What can hang from each mark
gage: sodem
pobi: berevep razev sodem vizil
sodem: pobi vizil zaki
berevep: kigeme sodem vizil
vizil: berevep kigeme pobi
vizu: sodem vizil

Every row comes from one small tree of marks. Brackets hold a mark, then the marks that hang from it, in alphabetical order. Every link used is in the known rows. Which tree was each row made from?
Known rows
[vizu [vizil berevep]]: [-39  21   1 -19 -13  -5 -11  -7  -3   0   2  -1  -6 -18  -2  -8 -10 -15
 -12 -26   7 -24   0   3   4]
[vizu sodem]: [ -4  17  -1 -32   9  -5   7  -1  -6  -1  34 -98  21 -31   8   6  -3 -22
   6 -30   9  15   9   0 -30]
[berevep vizil]: [  5  11  -1 -20  -5 -58  -9   3 -28   3  25 -19  -5 -41  22 -12  10 -18
 -24 -17   9 -15  14 -13  -8]
[gage [sodem vizil]]: [-17  -5   6  -6   4 -20   0   8 -17  -3  -6  27  25 -29 -14  11  -3 -10
  -9  -3  10  23   9  -7  -7]
[vizil [berevep kigeme] [pobi razev]]: [ 10   3  -8  29  -7  71 -11  -9  48  11   1  15  14  -8  23  -7  -9 -17
  -9 -26 -20  12  -8   9  18]
[gage [sodem vizil zaki]]: [  0 -14   6   7   2 -20 -13  11 -14  -6  -9  11  35  -5 -24  14  -7  -6
  -5  10   4  23   6  -5 -11]
[gage [sodem pobi]]: [  9   1   5 -17   0 -10  17   8   4  -4   7  12  29 -13 -14   8  -5  -3
   4 -18  12  22   5  -3  -2]
[vizu [sodem zaki]]: [  14    9    0  -20    7   -6   -7    1   -5   -4   32 -113   32   -6
   -2    9   -6  -20   10  -18    3   15    6    2  -34]
[vizil berevep kigeme]: [ -9  -2 -16  -2 -10  17  -9 -18  14  -3  12  25  23  -4  10  -8   0 -39
  -1   3  -4   9  -1  -9  44]
[vizil berevep]: [ -7   2  -5  -2  -5   7 -16 -14   7   3  20 -60  23 -15   8 -14 -10 -36
  -6 -15   0   6  -1  -3  10]
[vizil berevep kigeme pobi]: [  4   0 -17  -4  -8  86  -1 -10  32   0  -1  63  39  10  15 -16   1 -37
  -2   3 -14   8  -8  -3  66]
[pobi berevep razev [sodem vizil]]: [-27 -10   8  25  13   1   7  -3  -4  10 -21 -33 -94   3  -5   2   0  43
 -14   9  -2  14  -2  14 -68]
[gage sodem]: [  0   5   4  -8  -2 -12   0   7  -7  -2  14   5  36 -36 -11  11  -9 -20
  -8 -28   9  37  10  -4 -17]
[vizu [sodem pobi zaki]]: [  24    5    1  -28    9   -3   10    2    7   -5   25 -106   24   17
   -5    6   -2   -4   23   -6    7    1    0    3  -20]
[sodem [pobi berevep razev] vizil]: [-18 -21   8  -9   3  -6  23   1   7   5 -24  15 -71  24 -13  -4  13  33
   4  28   9 -27   1  -2  -2]
[gage [sodem pobi vizil zaki]]: [  9 -18   7  -2   4 -18   4  12  -4  -8 -16  17  28  18 -27  11  -2   9
   7  22   8   7   1  -3   3]
[sodem [pobi berevep vizil]]: [ -2  12   5 -31  -9  -4  24  -5  -1   4  18  14 -37   8   4 -12   3  16
   9 -15  13 -35   5 -12  16]
[pobi razev sodem]: [  5   1   7  18  10   7   2  -1  12   2 -12 -21 -43 -18   4   9  -4  27
  -8 -22  -8  29  -2  24 -64]
[pobi [berevep kigeme] razev [sodem vizil]]: [-17 -11   4  43   8 -16   6  -8   5  13 -12 -20 -87 -10  10  12  -1  48
 -14  -5  -7  10  -1   8 -62]
[vizil kigeme]: [  7  -4  -8 -19 -13  -1   3  -6   4  -4  13  66  16 -23   8   7   9 -23
   0 -14   0   9  13 -14  27]
[gage [sodem [pobi berevep] zaki]]: [ 20  -9   4  -2  -2 -10   6   9   4  -2  12 -20  21  18 -27   7  -9   3
   7  -5   9  21   2  -2 -13]
[berevep kigeme [sodem [pobi razev]] vizil]: [  19   22   -4   26    0 -104   16    5  -34   12   27  -48  -11  -38
   40    2   21   18    9  -21    5  -33    2   -4   -3]
[vizil pobi]: [ 21   1   0 -22  -6  58   4   6  17   5   6  19  33 -22  11  -6   0 -19
  -5 -34  -4   4   7  -3  16]
[vizu [vizil berevep kigeme]]: [-41  19  -6 -19 -16   1  -6 -10   1  -4  -4  59  -7  -8   0  -4  -3 -17
  -9 -13   3 -22   0  -1  28]

Write each row's tree
[ 16 -25   5  -1  -2  27 -17  10  -1  -1 -23  15  26  19 -10   0   4   0
  -1  23  -8 -16   2  -6  17]	[sodem [vizil pobi] zaki]
[ 20   3   6   7  -6  12  -5  -3  24  -3  -8  16 -24  48 -11  -7  -4  21
  17  10  -6 -23 -10  13   7]	[sodem [pobi razev [vizil berevep]] zaki]
[ 11 -18   1  28  10 -15 -16  -7  -4  -2 -11 -58   6   6   6   4  -6  17
  -2  16  -9  -2  -8   2 -19]	[pobi [sodem [vizil [berevep kigeme]] zaki]]
[ 10  10  -7 -11  -6   4   0   7  -2   2   1  80 -16 -18  24 -10  18 -10
 -23  -2  -4  -6   7  -4  17]	[berevep [vizil kigeme [pobi razev]]]
[ 24  -9   3   7  -5 -19   5   6   7  -1  16 -13  24  12 -20  12  -9   6
   6 -11   6  19   4  -5 -10]	[gage [sodem [pobi [berevep kigeme]] zaki]]
[-14  -8   5  37  14   1  -4  -7  12   4 -29 -12 -50  -9   9   7  -2  31
  -9   8 -11  14  -9  19 -43]	[pobi razev [sodem [vizil [berevep kigeme]]]]
[ 19 -34   4   6  -5 -29   4  -1   4   2  -8 -16 -18  43 -11   3   7  30
  13  33   3 -41   1 -16  17]	[sodem [pobi [berevep kigeme]] vizil zaki]
[  7  28  -4  -4   6 -41   9  17 -53  10  21 -62  20 -37  29 -18  18 -13
  -1 -16   7 -21   2  -2   3]	[berevep sodem [vizil pobi]]
[  14   -2    0   13    5  -42   -9   -1  -28    7   21 -101  -40    6
    7  -11   -2   20  -18    1    2   -2    0   -3  -53]	[pobi [berevep vizil] [sodem zaki]]
[  6 -26  -8  12  -2  46 -21  -1  11  -4 -27  47  29  41  -7  -7   4 -14
   2  48 -14 -13  -8  -6  52]	[sodem [vizil berevep kigeme pobi] zaki]
[ 34 -15  -2 -10  -9 -29   4   2   2   0  16 -29 -15  43  -8  -9   8  13
   8  17   6 -27   2 -11  10]	[sodem [pobi [berevep [vizil kigeme]]] zaki]
[  2  18   5  25   2  16  -5  -3   6  -6 -22  92 -57  15   5  11  -1  41
   2   1 -18   6  -7  20 -30]	[pobi razev [sodem zaki] [vizil kigeme]]
[ -9  15   6  -2   1   5  12   4  10  -3  -3  46  -2  -2 -12   4  -8   7
   2 -10   6  18  -3   9  -4]	[gage [sodem [pobi razev [vizil berevep]]]]
[-11  -2  -6  -9  12   1  -9  -4  -5  -7   7 -71  23  16  -4   4   0 -19
  10  27   0   4  -3  -2   0]	[vizu [sodem [vizil berevep kigeme] zaki]]
[ 14  17  -1 -30   7   3  13   0   2  -8  21 -46  13  22   0   6   1   2
  25  -1   5 -11  -1   1  -1]	[vizu [sodem [pobi [vizil kigeme]] zaki]]
[  2   2 -13  22   5  99   4  -8  42   0 -23  62  -5  22  15 -10  -1  -4
  -3  11 -22  24 -18  18  25]	[vizil berevep kigeme [pobi razev sodem]]
[ 19  -4   3  -2  -1 -28   4  10  -5  -2  14 -20  14  16 -21   3  -5   4
   0   1  10  14   3  -4 -14]	[gage [sodem [pobi [berevep vizil]] zaki]]
[-18  21   6 -25  -7  34   6   7   1   0 -14  40  -7 -17   4  -2  -4  13
 -12 -35   1 -21   0   9  -6]	[vizu [vizil [pobi sodem]]]
[ -7 -14   3  15   4 -13 -19   5  -9  -5  -9 -10  38   4 -23   6 -12 -14
  -5  19   2  23  -1  -2  -4]	[gage [sodem [vizil berevep] zaki]]
[-18 -12  -1  -6   3  42  -6  -2   4   3 -19   8  15  -2   6 -15   2 -17
  -9  20  -3 -14  -3  -6  35]	[sodem [vizil berevep pobi]]
[ -2 -12   2  14   4  23 -16   9   0  -4 -16  10  45  11 -20   3 -10 -14
  -5  19  -3  23  -4   1   7]	[gage [sodem [vizil berevep pobi] zaki]]
[  1  14   4  -2  -7   7  13  -9  25   2   0  44 -36   9  11  -5   1  19
  10 -13  -1 -24  -5   6  15]	[sodem [pobi razev [vizil [berevep kigeme]]]]
[-11   0   0   3   8 -34  29   8 -28   3 -15  -6 -14   0   0   4  21  18
  31  19   7 -21  -3   4  16]	[berevep [sodem [pobi razev] [vizil kigeme]]]
[ 12 -18   6  11  11 -15  -9   1 -13  -4 -16 -46  -1   4  -3   5  -1  22
  -1  15  -5  -1  -2   2 -29]	[pobi [sodem vizil zaki]]
[-25  33  -7  -3  -8  -3   0 -11 -23   0  15  47   3 -15  20 -10   2 -19
  11  -8   0 -19  -3  -6  42]	[pobi [vizil [berevep sodem] kigeme]]
[-27 -15  -7  -4  -1  -1  -7 -11  -5  -3 -15  41   2  -4   4  -5   8 -20
  -4  32   0 -12   1 -14  43]	[sodem [vizil berevep kigeme]]
[ -1 -16   2   6   0 -16 -10   9 -11  -9 -13  53  35   1 -23  17  -2  -8
  -2  20   2  24   5  -7   5]	[gage [sodem [vizil kigeme] zaki]]
[-34  34  -4  18  -5  10  -2  -9  -6   3  -4  77 -41  -5  13  -4   1  -1
   7  -6  -9  -3  -7  14  12]	[pobi razev [vizil [berevep sodem] kigeme]]
